Known rows, with every step that occurs
x l: [  0  17   0   1   8 -11   8   7   6 -21  16   4 -18  -8 -17   7   5  -4
 -29   4  18]
l e r s: [-13 -17 -14   3   9  27 -21   9  19   8 -26   4  -5 -12  33   2 -19 -26
  30 -31  25]
x l s: [  4  11   6   1  13 -34  22  24  -6  -6 -12  14   2 -14   3  29  -3  -9
 -38 -14   2]
e r s q x l: [ -7  11   4 -47 -11  12  32 -26  15   4  -9 -30 -15  19  24 -17   2 -26
   9  10 -15]
z l e: [ 19 -14 -22  15   7 -11 -15  20   6  -6  -4  17   0  -6 -38   6   1  18
  -1  -3   9]
q s: [ -5  15 -14  50   6  -3 -39   1  -3  13  11  -2 -10  -8  25  15   4   8
 -16 -16  31]
z l x: [  7  19 -24  40  12   9 -24  -5 -23  -8  30  29  13  12 -44 -14   5  42
   0   0  -4]
q s l: [-14  -2   8  41   6  -9 -40  17 -25  11  13  11   4  -7  22  21   4  26
  -4   8  18]
x l z: [  8   4  23  -3 -15 -18   6  -5 -30 -30  13  -7 -20  -5  -8  29   2   5
 -22  18  34]
z l s q: [ 15  -2   5  32   7 -44  23   6 -27  17 -15  -1  23   9 -14   4  13  17
 -30  -5 -29]
z l: [  4  12 -13  49   8 -25 -18 -12 -23  -4  16   2  -6   9 -31  -2   3  31
 -13  -6  12]
r e: [-18   4 -13  47  13  -2 -16 -16   5   9 -11  12 -10 -20 -12 -24  -3 -16
 -19 -13  -6]
s q: [ -1  -1   6  28   8   0   6  -5   3   2  18 -12   4  -4  -8 -19  19   1
 -32  11  -8]
l e r s q x: [  2 -19  -4 -41 -10  33   8  -6  36  15 -17 -14   5   1  19 -20  -2 -29
  32  -3 -14]
r s l x: [-15  -6  -1  36  24  30 -33   7 -18  -5  19  25  27  -4  -3   0   4  21
  32  -1 -10]
e r s: [-26   7  -6  38   7  14 -26 -22 -11  11  -7 -12 -11  -1  40  -6 -18 -10
  17 -33  30]
l x: [ -4  17 -11  36  17  27 -27   3  -3 -10  35  30  16  -7 -26 -21  -2  16
  -7  -4   2]
s q x l e: [ 27 -11   0 -74  -8  12  41  25  52 -16   6   0  -5  -4 -34  -8  24 -20
 -15  35 -29]
z l s: [ 10   8  -4  50  10 -49  -2   6 -33  10 -13  13  14   0 -15  20  -5  27
 -17 -24  -1]
l s q x: [ 12   5  16   0  -2 -22  25  -2   2  15   6  -5  23  -1  -8  -6   7  -1
 -24   1 -38]
q x: [  2  22  -5  19  -3  -6 -13 -18  10  -7  33  -3  -2  -3 -26 -13  -4  14
  -4   1   7]

Rows
[-26 -18  36  23 -18  -4 -24 -18 -65  -2  -8  -6   1   5  42  29 -22  17
  36   5  31]
e r s l z
[-35  -6  12  25   8   6 -25  -7 -29   8  -7   4   4   3  37   2 -18   7
  27 -10  16]
e r s l
[ -5 -13 -12 -40   7  20   4  24  30  -5 -34   6 -20  -9  30  15 -14 -37
  17 -19  21]
x l e r s
[-12   6   4  -9 -12  17   7 -37   9  17   0 -31   0  14  28 -28   0 -16
  19  -4 -14]
e r s q x
[  0  -2 -12 -66 -10  23   8   8  40  -9 -23   4 -20  -2  16   5 -19 -29
  34  -7  10]
q x l e r s
[  4  27  -2 -25  -5 -10  11  -7  18 -20  27  -2 -16   1 -30  -3  -1   2
 -15  12   4]
q x l
[ 11  20   7 -22  -3 -35  25  10   5  -7   0  12   5  -7 -13  19  -9  -4
 -21  -7 -13]
q x l s
[ -6 -31  -3 -16   4  35   4  10  27  16 -28  -9   4  -5  33 -12   1 -32
  15 -14   0]
l e r s q
[ -7 -13  34  35 -20 -17 -37   5 -60   5  13   1  -2  -6  26  45  -1  38
   1  21  32]
q s l z
[ 27 -22 -10 -67  -1  24  35  13  60  -7 -12 -16  -3  -7  -8  -1  27 -37
  11  13 -30]
r s q x l e
[  2  -7 -16  -1  -3  -5 -14  16  -7   3 -17  22  -5   7 -12  -5 -20  15
   8 -10  19]
z l e r
[ 21   7   6   7  -8 -42  29 -11 -17  17  -4  -6  24  16 -28  -7   9  22
 -14   3 -47]
z l s q x
[  0 -23  -2 -56   5  26  30  20  37   3 -35  -9 -13  -2  29  -2   8 -45
   5   1  -8]
x l e r s q
[ -9   4   8  27  18  21 -28  19 -24 -11  37  39  30  -1 -30 -11  -3  36
   3  18 -12]
s l x
[ 12 -17 -13 -35 -14  13  12 -14  17  18 -22 -13   2  21   0 -18   0  -4
  40   2 -25]
z l e r s q x
[ -1  -1  30 -55 -35   7  32 -36 -16  -4  -7 -40 -20  19  30   8  -1 -16
  13  23  -1]
e r s q x l z
[ 13  13  10 -41  -8  -5  38 -11  24 -12  25 -17  -6   9 -27 -15  22  -7
 -28  34 -25]
s q x l
